Each row comes from the steps of one path. Every step used is in the known rows, and no mark comes twice. Write the path behind each row, first mark first.
In the rows, zero is written as 128.
Known rows
r, e, z, l: [114 132  98 144  81 112 141 140 103 105 149 115 157 131 120  66 106  88
 132 119 108 120 136 144 141 123 138  49  98 138 130 131 124 134  56  59
 102  38 185 150 125 140 133 108 167 135 131 119 108 126  90 112]
f, v, q, k, e: [150 129 136 113 113 123 109 105 101 148 225 132 123 136 118 168 108 136
  42 164 123  60 137 146 163 181  96 170 113 144  89 150 180  72 174 134
 149  76 103  97 104 100  95  91 101 104 107 157  94 128  85 115]
k, e, z: [120 147 105 121 120  93 125 160 117 109 150 100 170 152 137 110 142 109
  69 153  75  87 125 132 153 175 137 144 120 178 119 125 186 118 184 107
 160  36 120 141  97 136 117  86 132 159 108 127 113 154 117 160]
x, r, e, z: [109 151 114 138 102 121 127 120 128 111 174 149 158  85 139 103 119  91
  87  87  94 134  77 127 115 109 146 109  84 157 146 100 142 140 112  83
 126  71 131 171 118 107 139  94 143 124 135 158  91 141 112 133]
z, l, k, q, v, b: [ 90  91 162 126  70  73 116  88 158  79  96 128 100 176  56 137 104 143
 129  94 116 149 132 140 180 141 139  87 147 135  98 121 146 194 109  91
  77 125 165 164 115 117  86  91 157 144 126 123 147 113 137  63]
q, r, e, k, l: [143 132 145 125 151 104 114 147 121 115 102 105 112 189 113  62 118  92
 112 126 133 165 100 149 124 106 145 127 137 140 111  83 129 111  98  41
  89 129 177 154 153 161 109 119 129 123 142 192 106 144 115 105]
b, v, q, k, e: [178  93 179 130 113 118 105 127 137 103 113 146 143 139  77 137 109 131
  84 144  75  83 124 159 177 180 134 190 110 137  86 184 218 129 184 106
 142  53 168 131  97 100  94  97 105 158  82 143 132 132  52 140]
l, k: [ 88  98 101 171 104  79 104 131 133 106  91 139 119 132  94 184  90 162
 109 105 125 125 110 144 193 139 148 132 122 164  75 107 126 148 183 121
 115 121 147 186  94 122 119  98 162 164 125 132 141 129 117  99]
q, k, e: [125 119 126 136 132 126 122 164 137  98 146 119 123 159 116 127 143  92
  71 163 102 123  87 130 173 172 125 201  78 171 106 127 194 133 196 134
 123 108 144 101  97 125 109  74 130 148 117 141 127 159  91  96]
x, r, q, k: [121 124 132 134 126 125 111 124 145  82 139 175 133  99 121 145 147  87
  94  98  75 134  67 119 130 146 139 132  70 163 130  84 148 175 189 130
 130 119 139 149  80 107 119  94 116 155 131 155  98 130  95 109]
l, k, e, r: [101 114  95 124 118  46  95 135 143 114 116 119 115 152 119 167 104 152
  90 133 104 106 128 148 193 153 150 204 108 182  79 107 118 174 170 114
 135 117 154 185  78 134 142  78 137 149 113 130 144 163 143 104]
z, l, k: [ 88  89 105 155  81  86 123 102 148  96  88 139 109 170  56 158  85 127
 109 100 104 126 154 148 190 151 139 100 117 145 103 123 132 162 141  82
  84  91 151 171  94 143 128  96 161 175 133 108 143 130 136  98]
q, k: [116 114 124 171 120 153 118 159 144  81 129 127 127 136 106 137 127 104
 102 134 126 148  86 142 166 160 119 158  90 163  98 107 167 135 192 140
 105 114 153 123 114 131 102  90 156 151 111 154 131 138  79  83]
k, e, z, l: [115 137 106 109 104  93 138 139 129 102 137  99 162 174 107  96 138  93
  73 139  63  82 152 139 155 182 134 122 115 166 132 133 186 128 155  75
 140  18 125 136  89 148 126  81 134 165 114 111 115 154 130 157]
e, z, l, k, q, r: [ 93 130 112 154  82  84 122 121 171  42 100 102 145 140  88  82 101 106
 122 101 104 116 145 154 186 159 150  69 138 137  97  83 132 165 119  81
 121  41 156 177 118 159 130  98 151 155 123 127 151 115 121  99]
f, v, b: [ 93 109 124 152 103 138 104 105  84 162 188 108 116 148  94 182  85 165
  76 109 134 114 147 166 127 165 107  93 147 154  69 146 175 109 159 156
 135  97  89 135 107  82  81 105 104 157 109 130  62 119 142 120]
v, q, k, l: [169 126 204  97 119 131 126 158 148  86 153 160 121 133 122 156 133 133
  78 140 118 105  98 144 180 144 130 173 137 140  83 116 177 112 201 102
 100  95 169 111 131 143  82 110 134 121  83 182 129 113  59 114]
k, l: [105 126 185 124 130  92 130 174 155 107 116 160 102 167 126 156 133 124
  98  99  96 168  79 127 154 140 139 148 143 163  81  86 178 119 230  90
  78 127 114 157 146 170  94 110 148 166  91 151 110 122 101 137]
f, v, q, r: [150 129 141 132 120 119  88  93 107 151 167 122 137 148  94 145  73 146
  67 125 139  74 155 170 142 157 103 130 163 133  82 123 165  58 170 113
 142  83  72 136 115 114  97 117 101 115 115 170  77 103 109 127]
r, q, v: [136 113 133 132 131  86 105 143 103 112  82 149 141 154 128 117 167 122
 148 128  99 138 109 134 115 151 129  89 135 155 123  94 146 135 176 109
 110 117 147 155  90 118  82 136 150 142 108 149  92 101  73  90]
l, k, e: [ 93 105 107 141 114  47 105 135 126 130 106 129 117 155 105 168 103 149
  79 136 100 106 108 131 200 151 150 182 109 176  87 124 145 149 186 114
 138 115 141 166  81 115 122  80 138 155 129 125 142 151 134 110]
b, r, e, k, q: [120 117 129  99 102 113 103 133 109 108 130 166 146 148 116 125 101  90
 162 115 107 143  92 151 117 117 161  78 107 151  78 151 171  98  67  53
 106 105 172 179 124 122  95 104 141 107 136 153 131 166  49 173]
z, l, k, q: [ 91 100 133 136  73  59 114  94 167  72  99 145 104 161  61 152  86 124
 127  85 101 141 132 131 197 138 141  81 124 140  89 113 133 169 125  95
  78 129 149 172 109 141 110  86 165 157 140 107 154 110 121  93]
b, r: [ 91  98 125 138 112 132 104 152 135 109  82 173 171 147 100 154  88 106
 135 109  92 143 109 172 135 159 150 124 136 162  65 151 216  96 177  86
 119  66 100 179  90 124 105 121 139 160 106 127 118 152  70 179]
v, q, r: [179 126 167 114 130 122  93 127 132 117  99 119 169 154  82 117  86 137
  92 124 126  89 145 172 148 126 133 133 180 141  91 109 167  97 157  86
 125  84 119 145 108 135  85 130 133 132 106 177 106 100 107 134]
k, q, r: [121 144 177 142 122  78  80 130 168  74  98 116 140 166  92  93 104  97
 140  84 124 168  86 137 147 116 130 108 160 149  79  69 165 129 158 110
  99 162  92 163 142 139  79 102 145 138 127 155 122  98 100 101]
x, r: [101 130 127 140 118 127 109 109 153 114 139 165 144 111  96 166 115 109
  70  69  86 141  79 126 119 127 137 147 105 174 129  85 164 138 197 107
 114 108  77 173 103 108 113  92 136 155 133 157  96 138 135 149]
q, r, e, k: [148 125 114 143 143 113 108 131 106 123  96  90 132 180  95  59 100  91
 120 126 138 146 119 158 118 105 143 102 126 145 118  96 121 109  77  57
 103 124 175 152 134 145 104 119 134 128 151 183 106 144 121 107]
l, k, q, r, x: [104 109 159 165 115  31  95 106 159  71  66 122 113 136 103 139  80 140
 130  92 134 142  93 153 192 111 162 121 131 141  62  72 125 153 188 132
 107 154 146 196 113 133 112 101 157 139 149 151 150 112 116  49]
f, v: [ 95 119 103 167 111 119  98 106 105 155 178 134 114 142 107 177  91 135
  79 111 130 112 133 147 139 169  98 119 123 158  84 125 167  73 187 137
 124 106  60 145 115 115 103 103 128 141 124 143  77 122 114 130]
v, q: [174 127 164 105 105 122 103 125 111 122 135 143 166 128  97 170 100 160
  90 121 114  79 143 153 145 127 131 113 160 153  92 128 162  90 170  98
 121  79 129 146 107 122  79 122 147 140 102 153 109 103  87 157]
z, e, r, q: [134 106 114 131 115 128 131 125 124 102 136 139 171 126 120 102 120 129
 108  97  76 120 179 161 117 154 145 107 135 165  73 122  93 130  98 121
  97  99 174 158  96 137 186 128 162 156 109 118 111 149 115 112]

Which path is each row?
[121 129 110 129 109 131 141 158 148  70 155 104 139 153 114  92 152  75
  69 168  89 107 117 136 183 195 128 164  80 160 127 126 186 144 164 109
 129  44 167 102 100 139 127  70 133 149 110 131 136 164  99  95]
q, k, e, z, l
[147 128 134 128 103 118  96  93  94 161 201 142 130 126 105 190  87 160
  70 124 134  65 153 156 143 158 100 113 146 143  79 139 165  57 174 125
 137  73  80 137 111 105  89 114 116 118 108 155  78 105  99 141]
f, v, q
[ 92 130 101 138  84  98 134  99 142  99 158 156 135  94 114 107 104  90
  88  83  92 125  95 122 146 118 157 105  72 146 143 105 121 171  87  65
 116  61 159 178 110 108 159  86 141 127 147 147 114 145 130 111]
x, r, e, z, l, k
[131 104 157 125 122 105 105 143  85 119  91 129 142 158 118 122 160 144
 147 125 105 138 119 146 105 151 132  65 151 154 113 116 150 166 161 122
 122 111 166 144  87  93  66 136 134 152  99 139  77 100  98  81]
r, q, v, b
[109 133 126 135 113 114 114 108 125 132 163 163 139 107 116 129 110  89
  88  81 101 152  66 118 112  95 141 132  81 159 140 109 144 143 117  86
 107 122 120 165 118  96 125  94 138 126 146 159  84 141 120 126]
x, r, e
[113 110 211 111 103  91 104 118 134  84  85 136 139 152 109 130 124 137
 148 102 119 163  88 157 118 124 150  98 167 139  77 127 215 139 160 122
  91 116 133 171 132  95  50 118 153 115 114 167 113 109  85  71]
k, q, v, b, r, x
[116 117 140  96 109 112 107 132 111 111 117 166 146 156 117  99 122  88
 164 125 119 159  86 151 105 122 152  92 124 145  94 153 179  94  64  42
  98 107 172 174 135 113  82 117 147  85 131 175 132 163  44 145]
b, r, e, k, q, v
[121 142 140 101 123 111 128 112 131 122 172 165 105 129 129 134 139  98
  76  90  96 155  61 111 101  98 151 133  79 162 142  89 133 135 120  53
  89 131 157 169 143 123 114  92 125 115 151 190 100 163 126 146]
x, r, e, k, l
[139 117 130 125 132  92 114 164 111  97 134 139 134 143 139 121 162  92
 113 156  77 112  97 127 161 174 129 131  77 163 108 119 150 160 185 140
 142 120 182 112  68 125 109  94 118 163 118 122 106 131  72 101]
r, q, k, e
[122 112 111 141 109 141 133 121 138 104 135 128 167 130 105 107 105 133
  85  95  92 127 175 164 126 152 142 142 145 167  75 127 109 110 107 115
  81  91 152 162 113 141 186 121 178 148 110 130 122 164 130 109]
z, e, r
[118 141 183 127 105  80  88 124 157  86 115 138 130 155 106 118 142 117
 142  99 126 174  73 118 131 123 118 115 152 155 104  79 180 115 159 115
  85 157 106 159 148 119  51 106 172 103 115 172 127  95  78  86]
k, q, v
[147 145 137 122 124 107  91 111 140  74 122  98 123 179  87 116 129 114
 121 107 122 141 111 140 118 122 137  76 144 161  98  66 132 107 126  86
 105 155 149 170 144 154  64  94 146 128 147 192 138 140 114 142]
e, k, q, r
[117 124 128 126 122 101 108 112 135 107 132 181 146 105 118 156 134 101
  99  80  65 132  82 114 110 132 143 102  91 169 131  79 143 158 189 113
 128 122 109 170  79 106 116 104 118 165 135 142  86 123 118 147]
x, r, q
[ 95 101 142 120  94 146 118 156  83 122 128 121 176 131 114 118  90 134
 140 123 107 133 124 183 117 139 164  67 148 147  66 182 195 155  83  95
 139  37 176 160 100  84  96 119 122 153  92 120  95 146  94 145]
v, b, r, e, z
[138 138 116  84 138  59  93 151 124 121 143 119 142 162 144 137 143 112
 105 143  65 100 138 145 136 159 134 164 112 186 101 107 135 159 164 114
 141 112 141 158  72 150 128  94 118 160 106 122 102 150 123 139]
k, e, r, q
[113 113  97 112 120  29  93 139 133 111 113 130 119 143 133 162 114 145
 109 141  90 100 131 142 189 159 153 175 101 180  79 109 103 183 168 122
 143 122 173 184  65 134 147  88 132 156 115 118 138 153 136 106]
l, k, e, r, q
[128 139 177 138 117  67  85 128 146  88 123 115 135 152 105  63 102  78
 153  93 130 175  74 133 143  90 137  98 138 138  86  83 147 136  96  97
  96 178 126 154 150 132  84 102 149 114 138 150 114  98  90  87]
k, q, r, e
[158 119 148 136 125 105 105  78  95 148 149 119 131 136 103 155  73 151
  63 125 142  65 163 181 137 148 116 122 151 122  82 126 164  52 189 125
 134  65  88 144 110 120  97 127 114 114 128 174  68 102 115 104]
f, v, q, r, x
[107  84 142 139 119 107 127 136 113 105  50 164 166 137 119 168  87 118
 131 111  93 123 120 190 126 147 168 114 119 147  65 151 215  85 218  98
 113  41 123 192  86 128 117 129 151 158 129 133 109 149  78 138]
b, r, x
[149 143 123 117 106 131 116 112 102 127 227 120 135 120 134 146 116 132
  42 165 124  44 144 149 168 192  99 158 115 142  96 143 176  74 174 132
 162  37 117 104 108 108 107  93 106 104  99 162  99 132  82 124]
f, v, q, k, e, z
[110 120 104 162 112  90 122 134 136  91  81  87 144 153  97  34  79  85
 127 119 131 139 133 165 168 123 150  99 126 126 112 101 116 151  66  54
 111  61 178 166 122 146 147 117 141 136 135 147 120 127 124  71]
q, r, e, z, l, k
[124 129 137 112 134 107 113 123 142  95 152 168 130 114 130 138 157  80
  78 118  62 122  66 109 133 156 136 156  60 168 141  94 162 175 195 126
 140 120 132 133  71 100 122  83 100 151 134 146  97 145 110 122]
x, r, q, k, e
[ 93  91 110 127  89  65 124 106 141 111  99 131 109 189  64 144  98 118
  85 121  83 112 151 136 195 162 142 135 106 152 108 134 148 164 140  79
 101  88 144 157  81 136 129  79 143 170 138 100 144 145 151 114]
z, l, k, e
[ 81  97 130 132 100 138 106 111  74 170 184 137 128 137 108 159  72 146
 107 116 130 123 133 177 122 159 123  88 135 140  57 191 190 104 110 122
 140  77 109 143 101  69  97 109  96 133 110 125  62 140 108 131]
f, v, b, r, e
[135 114 139 122 104 142 141  93 121  96 142 125 145 160  91  92 150 131
  85 109 103 130 145 127 103 143 142  88 150 156 104 116 132  77  81  90
  73 118 174 146 150 115 123 111 182 107 142 181 145 165 105 109]
z, e, k, q, v
[185 128 171  92 117 119 115 139 123 109 163 133 148 139 114 142 128 128
  61 165 108  69 120 140 177 155 127 183 117 155 104 140 188 110 171 111
 135  80 157 101  94 113  88  91 125 123  99 160 126 133  79 119]
v, q, k, e
[178 122 158 120 110 151 111 138 128  95 147 142 148 121 107 154 117 138
  86 147 125  87 120 149 171 146 124 142 124 150  93 132 167 108 169 115
 119  85 164 116 107 121  85 106 143 128  98 170 126 117  61 111]
v, q, k
[186 144 156 113 116 110 104 135 105 115 124 108 180 127 116  70  92 122
 105 136 133  85 142 171 142 110 142 108 161 128 107 117 138  98  90  63
 134  48 167 145 123 133 103 133 136 110 110 176 102 103  85 117]
v, q, r, e, z
[136 101 136 114 113 141 130 117 112 106 127 122 165 137 120  89 135 150
 108 110  86 131 182 168 101 159 144 109 160 159  82 134 106 147  83 120
  96  94 192 152  98 108 161 141 155 143  94 133 103 148 128  78]
z, e, r, q, v, b
[111  95 111 118  94  44 132  94 145  98  85 121 104 176  86 157  93 129
  88 116  85 100 174 160 186 156 149 143  99 149 105 128 127 177 156  88
  95  75 172 179  77 158 151  89 149 163 143 111 141 153 163  82]
z, l, k, e, r, x
[105 123  89 149  75  89 142 133 106 100 141 117 141 121 120  80  98 103
 133 118 112 117 136 145 169 122 145  61  93 135 118 135 108 155  49  63
 103  49 205 164 119 137 148 106 170 134 138 118 125 129  97  96]
r, e, z, l, k
